What can hang from each mark
A: J
D: U
K: J U
Y: U
L: J
U: D E K R Y
E: U
J: K

Known rows, with every way that one mark hangs from another
J(K(U)): [-0.92  0.11 -1.05 -0.19 -0.07  0.69  0.98 -0.49  0.94  0.24  0.23  0.50
  0.88 -0.20  0.09 -0.70 -1.72  0.18  0.94  1.41 -0.39]
Y(U(D E K R)): [ 0.09  0.79 -0.43  2.22  0.33 -2.15  0.97 -3.71  1.06 -0.37 -0.66  0.31
 -4.82 -0.26 -0.91 -0.62 -2.82  0.34  0.86  0.53 -0.71]
D(U(E K(J) Y)): [ 1.22  0.57  0.00 -0.86 -0.02  0.34 -0.69  1.52 -1.48  0.97  1.17 -0.74
 -3.22  0.67  1.29 -0.41 -2.20 -1.45 -1.74  0.08  0.35]
U(D E K R Y): [-0.16  1.40 -1.26  1.62 -0.12 -1.79 -0.72  0.00  0.03  1.29 -0.25  0.87
 -4.24  0.21 -0.83 -0.18 -1.40 -0.61  0.12 -1.18  0.14]
E(U(Y)): [ 0.49 -0.24 -0.64 -0.12 -0.56 -0.24 -1.30  0.47 -1.75 -0.62  0.95  0.27
 -2.51  0.45 -0.17  0.99  0.54  1.02 -0.82 -0.71  0.68]
E(U(D K R Y)): [ 0.90  0.60 -2.16  1.49 -0.62 -0.93 -1.15  0.97 -1.22  0.22  0.50  0.98
 -4.31  0.05 -0.91  0.59 -0.68 -0.14 -1.55 -0.94  0.46]
U(D E K(J) Y): [ 0.19  2.29 -0.53  0.30 -0.29 -0.89  0.25  2.16 -0.87  2.08  0.41 -0.51
 -4.64  0.92 -0.06 -0.02 -4.55 -1.29  0.00 -0.84  0.55]
A(J(K(U(D E)))): [-0.84  2.00  0.12 -0.35  0.21 -1.96  1.24  0.09  1.05  2.00 -0.91  0.87
 -4.30  0.29  0.16 -1.07 -3.88  0.29  2.23  1.08  0.17]
K(J U): [-0.38  1.63  0.09 -0.94  0.67  0.61  1.34  0.07  0.01  1.15  1.31 -0.88
 -3.19  0.20  0.77 -0.18 -2.68 -0.59 -1.21  0.72  0.25]
U(E K R): [-0.14  0.64 -0.98  1.33  0.41 -1.32 -1.19 -2.73  0.71  0.18 -0.09  0.33
 -2.34 -0.10 -0.20 -0.65  0.07 -0.86  0.43  0.59 -0.11]
U(K): [ 0.35  0.13 -1.74  0.39 -0.52  0.54  0.07  0.53 -0.33  0.21  0.22 -0.23
  0.91  0.36  0.23 -0.39 -1.17 -0.85 -0.82  0.77 -0.09]
D(U(E K R Y)): [ 0.98 -0.23 -0.74  0.35  0.05 -0.58 -1.55 -0.46 -0.63  0.21  0.57  0.50
 -2.81  0.04  0.60 -0.54  0.81 -0.86 -1.67 -0.30  0.00]
U(D E R Y): [-0.49  1.20  0.45  1.26  0.44 -2.29 -0.87 -0.69  0.36  1.22 -0.46  1.10
 -5.11 -0.15 -1.08  0.18 -0.11  0.23  1.03 -1.95  0.20]
J(K(U(D R Y))): [-0.97  0.64 -1.21  0.71 -0.03 -0.08  0.66  0.87  0.85  1.05  0.08  1.41
 -2.16 -0.55 -0.70 -0.35 -1.27  0.12  0.61 -0.33 -0.25]
J(K(U(E R))): [-1.31  0.46 -0.49  0.47  0.71 -0.75 -0.10 -3.07  1.80  0.21 -0.05  0.99
 -1.75 -0.58 -0.25 -0.92 -0.80  0.13  1.99  1.31 -0.40]
K(U): [-0.61  0.72 -0.62 -0.32  0.21  0.04  1.18 -1.27  0.41  0.48  0.58  0.00
 -0.69  0.25  0.29 -0.32 -1.26  0.53 -0.91  0.69 -0.06]
A(J(K(U(D R)))): [-0.53  1.55 -0.41  0.16  0.39 -1.31  1.10  0.96  1.11  1.78 -0.59  1.33
 -4.47 -0.46  0.06 -0.94 -1.90 -0.21  1.01  0.63  0.00]
U(E R): [-0.49  0.47  0.62  0.95  0.96 -1.74 -1.29 -3.30  1.07 -0.06 -0.35  0.60
 -3.13 -0.46 -0.44 -0.27  1.22 -0.07  1.27 -0.22 -0.03]
L(J(K(U(D Y)))): [-0.33  1.65 -1.31 -0.01 -0.68  1.44  0.46  1.09  0.28  0.71 -0.42  0.53
 -3.42  0.14  0.13 -0.56 -2.39 -0.03  1.37 -0.99  0.00]
L(J): [ 0.45  1.08 -0.18 -0.07 -0.21  1.20 -0.64 -0.44 -0.03 -0.36 -0.54 -0.28
 -2.76  0.07  0.52 -0.26  0.20 -0.42  0.71 -1.01  0.18]

Rows
[ 1.43 -0.69 -1.09  0.52  0.20  0.45 -0.76  0.19 -0.13 -0.07  0.35  0.46
 -0.85 -0.54  0.65 -0.76  0.75 -1.54 -2.50  0.62 -0.33] : D(U(K R))
[-1.19  1.19 -0.61  0.18 -0.25 -0.82  0.96 -0.20  0.74  1.33 -0.17  0.90
 -1.87  0.27 -0.49 -0.53 -3.47  0.64  1.87  0.18 -0.09] : J(K(U(D E Y)))
[ 0.59  0.49 -0.58  1.16 -0.11 -1.42 -1.28  0.42 -0.89  0.09  0.27  1.16
 -5.21 -0.26 -1.14  0.95  0.36  0.64 -0.76 -1.64  0.55] : E(U(D R Y))
[-0.99  1.31 -0.14 -0.99 -0.01 -1.17  0.42  0.43  0.01  1.42  0.10  0.70
 -3.97  0.64  0.73 -0.71 -1.76  0.71  1.68  0.68  0.41] : A(J(K(U(E Y))))
[-0.98  1.97  0.46 -0.39  1.15 -0.69 -0.15 -1.40  0.00  1.25  1.57 -0.19
 -6.90  0.15  0.48  0.01 -0.93 -0.20 -0.51 -0.54  0.46] : K(J U(E R Y))
[-1.06  1.85 -0.23  0.80  0.54 -2.07  0.42 -1.81  0.70  1.47  0.15  0.97
 -5.43  0.14 -0.65 -0.14 -1.40  0.72 -0.06 -1.00  0.11] : K(U(D E R Y))
[ 0.16  1.49 -0.35 -0.02  0.27 -0.27 -0.20 -0.56 -0.20  1.01  0.54 -1.02
 -2.74  0.61  0.54 -0.47 -3.29 -1.55  0.35  0.91  0.30] : U(E K(J))
[ 0.92  0.50 -1.65  0.44 -0.04  0.24 -1.81  1.02 -1.86 -0.06  1.73 -0.06
 -5.27  0.08  0.16  0.77  0.04 -0.90 -2.09 -0.48  0.75] : E(U(K(J) R Y))
[-0.81  2.03  0.06  0.35  0.32 -1.86  1.46 -2.30  1.09  1.45 -0.37  0.31
 -3.16  0.46 -0.45 -0.53 -3.82  0.63  0.63  0.45 -0.02] : K(U(D E))
[ 0.17  2.28 -0.25  1.40  0.72 -1.47 -0.22 -0.50  0.74  1.71 -0.16 -0.05
 -5.82 -0.21 -0.43 -0.51 -3.48 -2.13  0.31 -0.08  0.14] : U(D E K(J) R)
[ 1.32  0.64  0.25 -0.57  0.29  0.17 -0.32  0.17 -0.51  0.74  0.67 -0.87
 -2.57  0.32  1.20 -0.82 -2.86 -1.91 -1.34  1.17  0.10] : D(U(E K(J)))
[ 0.67  1.80 -0.91  0.44 -0.25  0.29  1.14  2.73 -0.30  1.77  0.15 -0.64
 -2.57  0.26 -0.04 -0.26 -4.63 -1.99 -0.96  0.18  0.19] : U(D K(J))
[ 0.10  0.73  0.13  1.15  0.80 -0.93  0.42 -3.62  0.46 -0.68  0.57 -0.72
 -5.81 -0.26  0.04 -0.46 -2.09 -0.49  0.36  0.99 -0.43] : Y(U(E K(J) R))
[ 0.61  0.96 -0.45  1.56  0.46 -0.45  1.61 -0.61  0.38  0.00  0.19 -0.37
 -5.62 -0.57 -0.46 -0.31 -3.35 -0.93 -0.70  0.19 -0.51] : Y(U(D K(J) R))
[-0.99  0.02 -1.24 -0.51 -0.46  0.85  0.70  0.68  0.09  0.42  0.69  0.62
  0.17  0.12  0.13 -0.32 -1.09  0.58  0.61  0.53 -0.18] : J(K(U(Y)))
[-0.85  2.06  0.50 -1.08  0.61 -0.35  0.60 -0.47 -0.55  1.42  1.60 -0.74
 -5.21  0.82  0.72  0.04 -2.66  0.08 -0.41 -0.21  0.55] : K(J U(E Y))
[-0.96  1.33  0.06 -0.22  0.73 -1.77  0.10 -1.35  1.21  1.16 -0.32  1.04
 -4.78 -0.20  0.44 -1.08 -0.88  0.16  1.94  1.20  0.11] : A(J(K(U(E R))))
[ 1.52 -0.09 -0.73 -0.28  0.16  1.13 -0.98  2.69 -1.34  0.61  1.47 -0.17
 -3.53 -0.24  1.10 -0.21  0.26 -2.09 -3.26 -0.50  0.19] : D(U(K(J) R Y))
[-1.15  1.08 -0.32  0.20  0.61 -1.33 -0.37 -2.71  0.37  0.62  0.84  0.64
 -4.34  0.20  0.00 -0.12  0.52  0.92 -0.21 -0.49  0.17] : K(U(E R Y))
[-0.45  2.22 -0.04  0.08  0.69 -0.25  0.97  1.51 -0.05  2.04  1.21  0.15
 -6.53 -0.18 -0.09  0.24 -2.25 -0.64 -1.69 -1.29  0.38] : K(J U(D R Y))
[-0.71  2.80  0.79  0.45  1.41 -1.63  0.90 -1.97  1.31  1.94  0.38  0.00
 -7.20 -0.24 -0.20 -0.41 -3.58 -0.77  0.08 -0.02  0.18] : K(J U(D E R))
[-0.67  1.36 -0.84  0.67  0.20 -0.86  0.81  0.28  0.28  1.33  0.49  1.02
 -4.13 -0.11 -0.54  0.09 -0.71  0.47 -1.37 -1.17  0.07] : K(U(D R Y))
[ 1.11  0.68 -1.32 -0.06 -0.33  0.41 -0.69  0.64 -1.43 -0.07  1.21 -0.72
 -3.06  0.39  0.33  0.33 -2.38 -0.94 -1.41  0.98  0.60] : E(U(K(J)))
[-0.93  1.36  0.12 -0.82  0.28 -1.33  0.77 -0.72  0.76  1.30 -0.32  0.56
 -3.39  0.33  0.65 -1.09 -2.35  0.41  2.06  1.55  0.19] : A(J(K(U(E))))
[-0.28  0.63  1.10  1.84  0.82 -2.61  0.85 -4.34  1.40 -0.55 -0.88  0.47
 -5.73 -0.61 -1.17 -0.29 -1.71  1.03  1.59 -0.20 -0.65] : Y(U(D E R))
